Every row comes from one small tree of marks. The marks that hang from a mark follow it in brackets, in alphabetical order. Every link used is in the known rows. Which tree was each row made from?
Known rows
D(Q(M(H(K(G))) W)): [  1  12 -11  -4 -15 -23 -18  13   4 -10  -9   2  -6  52 -10 -25  -6   2
 -14  25   6  -1  19 -10  39  15 -22  -2  -2 -10 -16  19  -5 -11  -1 -11
  -1  16  -8 -10  -2   4 -34  -8   9]
H(K Q): [ -5  -8  13   3  -5  16   5 -11 -14 -13   2  -6 -20  32  -1 -20  20  -2
   4  17  10   3  -6   9  18  -4 -14  -1  12   8  20  14  15 -10   4   0
  -7 -16  -6  11  12  -3 -27  23 -15]
W(Q(F M(H(D K(G))))): [  8  22 -16   8   4  19  -2 -16   6   5  -6  14   0  14  -8 -11 -16   4
   5 -13 -20  23  -2   0  -6  13 -14   1   1  -3   4   2  12   2 -14   8
  -4 -15 -28  -9  -2   3 -11  23  -3]
J(K(G(W))): [ -5   6  27   9 -12   2 -34  -6  -9  15  -5  -4  18  11   3  12   5  -9
 -18   1   5  -1  23   5  34  -4  13   4 -17 -12  -6  32  -5  -2  18   2
   7  28  -2  -6 -19   5   9 -23 -19]
G(W(Q(F K M(H(D))))): [  3  13   2   7   6  13  20  -4  12  -2  -4  21  36 -42 -14  -4 -21  15
  -2 -19 -11   0 -10   2 -32  -3   3  -3 -10  -3  12 -19   4   2 -11   3
  -6 -18   2  -7  -7  -3  30  10   3]
W(Q): [ 14  -7  19 -10 -10  28  -5  -7 -17  24   5  -4 -14  17   4   9  12 -11
   7  19  10 -17  -4   2   2  -5   6   1   2   2   7  11   9  -3   9   1
   9 -11   6  13   4   5 -16  20   0]
F(Q(K M(H(D W)))): [-20  20   4   1   3 -22  28   3   2 -14   1  13 -17  -2  -4   7  14   0
   3  -5  -1 -19 -21 -16   3  20 -25 -13 -10  -5  21 -14  -9  -3  -1   9
 -10 -25  -3   3  -4  -4  21   6   3]
W(Q(F K M(H(D)))): [  7  16  -9   2   3  21  25 -10   5  12   1  17   3 -17  -4  -5 -14  10
   4 -11 -15   3 -14   0 -30  10  -1   0  -3  -4  26 -15   7  -3 -15   6
 -10 -32  -5  -1  -9  -9  12  16   1]
H(D F M Q(W)): [ -9   6 -40   1  42  14  -4   9  -5 -35  -5   8   4  16  -3  10   8  -2
  -1 -22   6  21 -27  16  -2   9  13  -4  17  20 -12 -32  25   8   1 -10
   4 -30  26  -4  25 -10  35  15   7]
M(H(D(Q) F K)): [-15  10 -25  28  14  15 -17 -10 -16 -36  -9  -5  -1  19 -19   4  13  -4
   8 -28  18  20 -26  11  -2  -4 -20  -3   5  15  44   8  23  12 -20   3
 -13 -30   9   9  11   5 -29   7   4]
J(K(G)): [ -3   6  16   0 -11   6 -29  -9 -19  28   2 -13 -14  39  11  14  13 -17
 -11   7   2   1  24   4  34   6  12   4  -9 -10  11  39  -3  -9  13   5
   3  13  -8   0 -22  -1  -9 -15 -19]
F(Q(K(G) M(H(D)) W)): [ -2  21 -21   1  -6 -26  -4  -1   3 -16 -12  10   2  30 -11   4   8  -9
   2 -10  -8   3  -2 -25  16  23 -26 -13 -14 -12  -4  -9 -15 -12   7   4
  -9  -1  -1 -11 -16   3  28  -7  -2]
J(K(G(M W))): [ -9 -14  23   4 -10   3 -28   4  -6 -10  -4  -7  25  -6   8   4  -6 -11
 -17  -8  -3 -10  20   3  20  -6  18   6 -17  -9 -14  39 -22   1   8   2
  12  47  -9  -1 -25  -1   7 -29 -14]
H(F M): [ -1   2 -11 -11  14  14   3  11   0  21  21 -10  -9   0  14   6  11 -10
   7  14   3   4  -5  14   0 -16  10   9  16  15  13  -1  18   9  -4  -2
   4 -20  10  10  15  -2  -5   8   4]
F(Q(K(G) M(H(D)))): [ -7  28 -12  -2  -7 -11  11  -9   3 -10 -11   3  -7  17 -10   1  11  -8
  14 -10  -6   7  -9 -22   4  21 -35  -8 -11 -11  17   0 -15  -5  -6  13
 -11  -8 -12  -6 -17   3  17  -1  -6]
W(Q(F K(G) M(H))): [ 19   5  -2 -10  -8   5  13  -6  16  51   1   1 -10 -14   0 -10 -13   7
   0  11 -20   6  12  -6 -18   7  -7   9  -4 -14   0   2  -2  -3  -5   4
   0   2 -12  -8 -13   0  -5   5  -6]
D(Q(F K(G) M(H) W)): [ 10  10 -14  -6  -8 -32  -4   7   9  21  -5  -1  -6   5  -1 -12 -22  12
 -10  20   1   3  23  -8   2  10   5   5  -4 -14 -17  -4 -12  -7  -3 -11
  -1  14  -5 -18  -4  -2  -3 -24  11]
G(W(Q)): [  8  -9  31  -6 -12  22 -13  -6  -7  13  -3   4  20  -6  -6  11   4  -3
   1   9  12 -21  -2   7   0 -12  10  -3  -3   0  -9   5   5   1  12  -1
  15   4  15   8   3  11  -2  12   1]
Q(F W): [ 11  -7   6  -3  -4  -2 -28  -7 -14  19  16  -3  -7   1  17  19  -7  -3
  -8  13  10  -9  21  11   6 -17  34   7  12   0  -1  -9   7  -6   9  -8
  -4   1   4   7  11   5   2 -13  -3]
G(M(H(D F(Q))) W): [-16   0 -16  13  30  10 -26  -7   4 -75 -11  -1  32 -44 -15  27   3  -8
  19 -53   6  -5 -40   2 -29 -26   1  -6  -1  16   9 -21 -10  17 -18  10
  13  -9  21  12   1  16  33 -10   4]
D(Q(F M(H(K(G) W)))): [ -2  15   3  -2   6 -29  -1   7  11  15   5   2 -30  -2   5 -19 -18  12
  -8  25   3   5  16   1  12  15  -9   2   4  -7 -17   7   2  10  -6  -4
   2  12 -25  -7  14   2 -36  -9  11]
H(F K): [ -4  -8   8  12  -9  14   2  -9 -13  -5  21 -16  -8  26   3   5  24 -11
  -3  -1   2  15   1  14  12 -25  -3   6  21  22  36  18  23   5   0   7
 -14 -14   3  19  12  -2 -35  11  -9]
Q(F K(G(W)) M(H(D))): [ -7  23   0  11 -12  -7   7  -8  13   4  -8  15  37 -39  -4   3 -16  15
  -5 -21 -16  14  15  -4 -11  -1  -5   1 -12 -11   5  -5 -11   7 -10   1
 -14   7 -11 -15 -17  -2  29 -13 -11]
M(H(W)): [-13  -4  22  -5  -8  -4 -21   3 -11  25  16   7 -25 -19   6  15   8  -1
 -12  18   3 -36   4  -3  18  -4 -11   3  -4 -11  16  10  -8   4   6  -4
   0 -10   7  20   5   5 -21   1  -2]
F(Q(K W)): [  4 -11  10  -2 -16 -25  -2  -8 -15  10   5 -13 -14  33   1  10  28 -15
   1  22  11 -16  -2 -10  14  -4  -1  -8  -5   0   6  -4   1 -21  21   5
  -9  -1  13   6   3   8  12  -6  -4]

Which tree is each row?
[-13 -31   7  11 -11  15  16   2  -9   3  -2  11  -5 -29 -11  -1   4   2
  -4 -21 -12 -25 -23 -13 -13  20 -25  -5 -19  -5   9   5 -13   6  -6   0
  -7  -3   2  13  -8 -11 -12  20   0] : G(M(H(D W(Q(K)))))
[  7  10  15  -4 -11 -22  20   4  13  14 -10  -7  16 -16   6 -11 -19  14
   2  14  14  12  22   3  -8   2  15   3  -3  -7 -17   2  -3   3   3  -8
   4  27  -7 -20  -2  -2   5 -25   9] : D(Q(F K(G(W)) M))
[-18 -10  -6   4  15  25 -19  -1   1 -67 -22  17  31 -47 -19  -5 -11   7
   2 -35   2 -16 -22   2 -15  -5  -9  -6 -12   1  -1  -2 -22   8 -17  -6
  12  -4  11   8  -2   4  26   6  -4] : G(M(H(D Q)) W)
[  1   3  -7  -4  31  14   9   4  -7  39   9  17 -16 -24  14   9 -12   6
   1   7   1  -1 -17  13 -17  19  17   0   3   3 -21 -24  29  20   2   2
   5 -26  -9  -2  26   0   9  21  17] : H(D M W(Q(F)))
[  2  -7 -10 -14  17   5  28   2   6  40  10  -6 -21 -19  14 -23   3   8
   6  27   2   9  -3  12 -19   2   6   4   6   2   4 -12  13  -2  -6  -1
  -2 -20 -10  -7  18  -9  14  13  -2] : H(M Q(F K))
[ 22   1  13 -11 -10   6  29  -2   8  46   3  -2  -8   5  12  -7  -9   4
   5  14 -12  10  17  -2 -12   6  10   8   3  -3 -10   1   2  -4   3   7
  -1   9 -17 -10 -10  -9  -8   5   0] : W(Q(F K(G) M))
[-16 -22  -8  11  17  17  -8   6  15 -65  -4   0  26 -33 -17 -19   2   4
  -1 -23  -3   5 -19   9 -14 -31 -13   2   4  17   6   0  -3   9 -19  -3
   6   2  12  15   9   1  -7   9  -9] : G(M(H(F K Q)) W)
[ -7   8 -17  12   9  -6 -30 -15   5  -2   3 -19 -13  24 -11   6  29 -15
  16  -8  -2  23 -10  -2  10 -14 -31   2   7   8  14   5   8   2  -5  19
  -2  -5  -2   6   7  22 -26   0 -15] : M(H(F(Q) K(G)))
[  5 -30  -2  -6 -20 -23  -7   5  -8  -3  -7 -20  -5  18   5  -1  17 -17
   8   5   0  -8   7 -20  12   5  -5  -2 -10  -2 -24  11 -22 -10  13   5
   0  38  -3  -3 -12   4  -2 -18  -5] : F(Q(K(G(M)) W))
[  0 -26  -2  -3  16  14 -19   7   7   6   2  -1 -13 -32  -3  16  -2  -2
   1 -19 -12  -8  -6  -3  -8  -1  -6   5   2   0 -22   1 -13  18  -6  -2
  22  23  13  12   1   3 -27   7   7] : K(G(M(H(F W(Q)))))
[  9  -5  26  -5 -17  15 -20  -4  -3  26 -10   1  23  -1  -8  14   5  -1
   5   3   6  -7   9   0  10  -3   0  -2  -7  -6 -27  15  -2   4  18   2
  18  22   7  -3  -4  17  -7   5  -5] : K(G(W(Q)))
[ -2   5 -15  -4  22  -4  12   4   7   2  16 -20 -18  29   6  -8  29 -19
  19  19   3  15 -20   8  -1 -16  -8  -1  19  24   8  -8  30   4  -5  16
   3 -24  -2   6  27  10  -7  13   0] : H(F(Q) K M)
[  0  20 -21  11  16  30  13  -4   4 -34   0  15   4  24 -15  -3   0  -4
   0 -29 -12  17 -26   3  -8  -2 -19   1  10  15  33  -5  21   5 -16   8
  -5 -43   6  12   0  -8 -10  33   0] : W(Q(M(H(D F K))))
[ 14   0  29  -8  -6   4  36  -1  14  19   7   7  21 -26   6  -7 -15  12
  -7  13  -7  -6   6   5 -27 -13  21   0  -1   3  -4 -11   7  -2   6   2
   4   1  -1  -6   0  -4  16   3   3] : G(W(Q(F K M)))
[  7 -30  22  -8 -15  18 -15   5   4   1 -12  -1  26 -21  -2   4  -8  -5
   5  -5  -1 -15   9  -4  -2  -5   5   2 -10  -5 -39  17 -19   8   8   0
  25  40  -2   0 -12  10 -10   3   3] : K(G(M W(Q)))
[  4  -2 -19   9   2 -24 -24  -7   1  11   0 -13  -5  16 -12  21  26 -11
   2 -14  -5  12  -4 -12  10  -7 -19   0  -1  -2  -2 -10  -3  -8   7   7
  -4   8  21   1  -2  15   7 -13 -10] : M(H(F(Q(K(G) W))))
[ 15   1   3  -5 -23 -24  10   7   4  30   9  -1  -5  15  19   0  -9   5
 -14  19 -11  10  37  -7  12   1  18   7   9  -6 -16  -2  -5 -12  14  -8
 -13  24 -11 -13  -9  -8   4 -18  -5] : Q(F K(G) M W)
[-14  -2 -12  -2  27  -7  35   3  -4  25   6  10 -21 -30  11  -5   3  18
   2   4  -2  15 -17  12 -14  24   3  -6   5   2  -6 -26  21  10   1  -1
 -11 -27 -10  -5  23 -16  25  17   1] : H(D M Q(F K) W)
[ 13  11  -4 -17  10 -15  -6  11   0 -12   1   0 -11  20  15  -2 -30   6
  -5  24  25 -11  13   8  -1  -5  43   1  13   3 -14 -17   5  -5   4 -16
  10  -2   4  -5  11  -5   5 -19  27] : D(Q(F M W))
[  4   9  15  -7   1 -12  27   2  19  -1  -7   5  16 -27   3 -14 -13  19
  -1   5  -6  18  17   7  -9   0  12   3   3  -5 -22 -14  -6  -2   5  -5
   4  22  -7 -15  -2  -7  28  -8  -8] : H(Q(F K(G(W)) M))
[ -6  17 -27  11  -4  -8   0   3   4 -16  -5  10  17  18  -8  15   3  -2
 -12 -35 -21  22   6 -10  10  12 -15   3   1  -1   9  -9  -4  -1  -4 -10
 -19   0  16  -3 -17 -12  12  -7  -5] : Q(K(G) M(H(D F)) W)
[ -3 -16   3  -8 -21  13 -30   4   0   7   3  -5  -2 -17   4   1  -2  -8
   2   2  -3 -19  16  -9  10  -5 -11   8 -10 -14   2  31 -34   3  -9  -3
   7  25  -8   8 -14   8 -30  -7  -6] : K(G(M(H)))
[-16 -20  -7  15   8  -9   7   2 -11  -7  -4   2 -12 -50  -2   0 -16  14
   1 -19  10  -9 -18   4 -26  12   1  -3 -11  -4  13  -4 -10  14 -17  -1
 -11  -1  -6   3   4  -4 -11 -12  14] : G(M(H(D(Q(F K)) W)))
[ 12  16   4 -14  13  -1   8   4  -1  -6   2  -8 -19   3  17  -7 -25   5
   8  25  25  -7   7  13 -15  -6  33   5  15   1   7 -10   6   1  -4  -7
  12 -10  -7   0  12  -2  -5 -15  21] : D(Q(F M))
[ -5  16 -18   5  14 -18  26   1  -6 -48  -3  -2   6  35  -1  17  15 -11
   5 -30   0  16 -21  -7  -4   1   8 -10  14  19  12 -30  12  -7   6   4
 -11 -22  20   3  -1  -9  36  -1   3] : H(D F(Q(K M W)))
[  1   3   3 -10  -4  -7  16   9  -1 -40   4   5 -12  54   3 -30   3   1
 -16  21  -1  -3   6   0  26   5  -2  -7  12   9  -7  -1   9 -20  12 -14
  -3  -9   1   2   7 -13  -7  14  -3] : H(K Q(M W))
[ 11 -35  -8   3 -15 -19  -8   6  -9  12 -11 -20  -3  -5   8  -4 -13   3
   3   9  10   2  20   1  -3   7  19   3  -4  -3 -28   9 -18  -2   4  -8
   1  42  -8 -15  -3  -4 -18 -27  11] : D(Q(F K(G(M)) W))
[  4  -1  12 -12 -30 -14  26  14  -4   8  14   1  -1  30  12  -8   6  -4
 -20  25  -4 -18  19 -11  18  -2   3   0   3  -2   9   5  -4 -17  14 -13
 -14   3   7   3  -9 -17   1  -5  -1] : Q(K M W)
[  7 -29  26 -12  -9  25  -6   5  -2 -17  -5   1  24 -27  -1   0  -7  -4
   3   1   4 -31  -7   2 -12 -17  13   2  -6   4 -17  12 -15   4   1  -2
  22  20  11  11  -6   6  -3   6   5] : G(M W(Q))
